In the rows, 128 means zero.
Known rows, with every step that occurs:
zegamuf/tevig/nomoz/sudu: [109  82 157 150  77  81 149  74 107 121 148  79 133 127 109 116 149 114
  98 192 129 132 159 133 115 120]
zegamuf/tevig/nomoz: [ 96 117 170 140  82 102 132  64  98  93 137  93 125 108 119 137 147 115
 106 176 130 136 146 128 122 108]
sapi/sitab/deni/sudu: [112 108 138 121 111 111 142 145 151 166 178 115  74 111 111  45 149 119
 139 133 137 117 146 110 132 135]
sudu/deni/dulib: [131  97  93 138  76 129 126 124 114 173 120 119 106  47 121  93 108 114
 136 134 110 129 135 137 100 101]
tevig/zegamuf: [111 154 103 130 140 139 145 111 111 109 132 108 105  99 128 111 127  99
 133 145 123 114 140 121 106 109]
zegamuf/tevig/nomoz/dulib/deni/sitab/sapi: [115 120 112 124  52  55 130  94 141 117 117  71  78  52 122 146 170 110
 109 163 118 159 180 112 117 104]
dula/zegamuf/tevig/nomoz/sudu/deni/sitab: [ 99  41 143 141  66  69 160  66 134 166 161  84 127  78  86 100 117 117
  97 190  96 148 187 179 100 109]
dulib/deni/sitab/sapi: [133 103 105 121 108  86 124 147 157 141 119 104  74  89 119 101 146 113
 120 150 109 137 166 106 108 125]
dulib/nomoz/sudu: [131  88 108 162 133 112 142 108 101 162 153 120  99 102  91 111 136 123
 110 166 104 109 145 129 121 120]
zegamuf/tevig/nomoz/dulib: [ 94 141 126 147  60 105 128  72  94 101 138  85 113  69 118 169 150 110
 111 157 128 149 155 130 132  87]
sapi/sitab/deni/dulib/nomoz: [137 123  89 135  96 128 143  88 116 176 136 133  60  67  89  63 171 136
 151 119 136 109 134 117 103 134]
deni/dulib: [121 112  84 139  87 138 122 107 101 147 114 122 112  78 114  86 119 110
 145 135 128 122 141 122 113 114]
dulib/deni/sudu/nomoz/tevig: [111 104 141 153 120  68 133 137 124 150 172 105 100 111  93 113 112  89
 111 188 103 113 150 127 159 103]
zegamuf/tevig/nomoz/dulib/deni: [111 148 144 140  51  79 125  99 116 110 135  79  69  88 126 202 150  99
 105 159 126 151 156 123 130  76]
sitab/deni/dulib/nomoz/sudu: [159  74  95 155  99  97 143 108 118 194 139 127  62  83  80  71 152 121
 138 143 112  89 151 119 109 133]
zegamuf/tevig: [104 112 149 142  82 121 120  95 104 106 138 113 124 100 115 121 123 111
 115 161 122 127 150 147 141 101]
tevig/nomoz/sudu/deni/sitab: [120  72 116 140  94  69 158 108 146 169 138  79 113  70 112 104 126 122
 100 178 108 154 162 127  81 136]
sapi/sitab/deni/dulib/nomoz/sudu: [150  86  77 144  88 106 157  97 124 201 145 117  62  90  77  38 169 135
 143 136 135 103 149 119  96 148]
sitab/deni/dulib/nomoz/tevig: [149  76 117 165 103 108 137  99  90 162 152 138  73  54  72  96 158 119
 131 140 111  86 136 125 124 117]
nomoz/sudu: [127  83 113 153 108 113 139 132 120 147 146 104 116 123 105  97 123 113
 115 161 116 124 153 128 121 122]
dulib/deni/sitab: [123 133 117 128 100  90 122 138 151 143 117 112  68  92 116 143 120 106
 123 150 120 146 163 123 119 123]
dulib/nomoz/sudu/deni/sitab: [131  66  96 152 113  88 148 117 130 197 143 113  94  45  93 100 114 130
 109 170  87 131 162 148 102 128]
zegamuf/tevig/nomoz/dulib/deni/sitab: [106 149 125 132  46  61 125  90 133 121 117  75  78  60 121 189 144 103
 112 163 128 168 177 129 126 101]
sapi/sitab: [104 135 106 130 104 144 136 117 118 135 140 110 115 109 116  95 141 126
 128 139 141 139 137 124 112 126]
sudu/deni/dulib/nomoz/tevig: [139  67 103 167  98 118 140 102  79 180 148 130 102  19  90 111 122 121
 119 155  93 109 126 145 113  95]

Rows:
[116  86  91 125 116 114 128 116 137 129 119 109 117  73 113  63 142 125
 127 150 111 134 163 114 108 136]  deni/sitab/sapi
[120  92 156 134 119 101 131 152 146 152 169 125  72 107 111  80 132 105
 131 138 114 101 148 111 145 120]  sitab/deni/sudu
[118 138 117 137  95  97 120 174 137 165 157 105  59  78 127 148 116  89
 129 140 113 134 156 114 156  81]  nomoz/dulib/deni/sudu
[ 92 131 124 131  51  74 130  78 132 134 136  87  75  70  97 186 134  99
 117 156 111 160 190 155 131  80]  dula/zegamuf/tevig/nomoz/dulib/deni/sitab
[109 143 134 133  96  75 132 143 135 154 156  84  57  88 134 160 137  93
 118 152 123 144 148  92 136  88]  tevig/nomoz/dulib/deni/sudu
[128 120  78 155 135 129 157  74  65 143 137 121 108  35  94  90 139 106
 142 155 118  92 132 129 108 105]  deni/dulib/nomoz/tevig/zegamuf
[100 128 118 124 110  98 145 115 149 161 173 111  90 115  91  37 143 118
 140 148 125 113 149 118 138 140]  sapi/sitab/deni/sudu/nomoz
[109 176  53 138  78  83 116 119 142 145 110  97  74  55  98 165 113  98
 129 148 107 155 174 134 134 109]  sudu/nomoz/dulib/deni/sitab
[115 118 113 147 142 127 152 116  94 103 152 104 125  85 113 116 132  96
 123 157 118 108 138 130 119 102]  nomoz/tevig/zegamuf
[129  64  99 143  94  89 146 137 149 184 136  98 111  63 107  90 101 119
 113 164 101 147 169 148 100 129]  nomoz/sudu/deni/sitab
[126 121  85 149 108 138 130  88  83 164 120 136  93  56  98 102 132 124
 140 139 118 108 131 124 114 113]  deni/dulib/nomoz
[106 140 124 136 119  79 124 134 141 155 156 108  81 123 108 112 108  91
 124 173 106 119 150 120 148 108]  dulib/deni/sudu/nomoz
[118 120 109 157 164 126 157  89  76 117 157 119 105  66  97 129 141 107
 118 164 109  96 129 132 120  98]  dulib/nomoz/tevig/zegamuf
[122  31 134 133  68  49 157  80 143 152 141  66 132  62 110  59 152 129
  91 196 101 146 180 136  87 128]  zegamuf/tevig/nomoz/sudu/deni/sitab/sapi
[107  95 125 141 111  89 149 115 134 154 193 106 107 100  76  36 146 113
 127 161 122 108 149 126 149 134]  sapi/sitab/deni/sudu/nomoz/tevig
[ 96 129 144 142  59  90 130  87 114 122 154  91  71  97 102 203 143  95
 110 154 108 143 170 150 135  58]  dula/zegamuf/tevig/nomoz/dulib/deni
[124 126  84 122  82  70 132 126 151 138 115  75  66  58 123 146 168 111
 115 148 115 159 169  89  99 111]  tevig/nomoz/dulib/deni/sitab/sapi
[122 161 115 140  85  89 128 129 125 129 132  86  56  91 127 205 153  99
 112 143 122 149 145  97 114  82]  tevig/nomoz/dulib/deni
[128  73 137 148 101  85 154 116 129 163 154  81 109 102 119 118 135 119
  95 176 105 137 142 122  85 114]  tevig/nomoz/sudu/deni
[106  42 166 151  75  86 158  78 116 157 177  87 122 114  92 117 125 115
  89 186  92 130 166 173 103  86]  dula/zegamuf/tevig/nomoz/sudu/deni
[140  84  73 161 101 117 142  96  90 187 128 119  99  76  88  74 132 122
 132 158 115 107 145 127 108 125]  deni/dulib/nomoz/sudu
[128 156 101 143  83 111 114 161 130 136 129 104  51  89 122 188 127  97
 121 129 113 141 151 120 134  81]  nomoz/dulib/deni
[114  37 132 148  48  90 158  57 106 181 154  88 126  80  87  83 123 113
 113 177 104 130 168 171  93  91]  dula/zegamuf/tevig/nomoz/sudu/deni/dulib
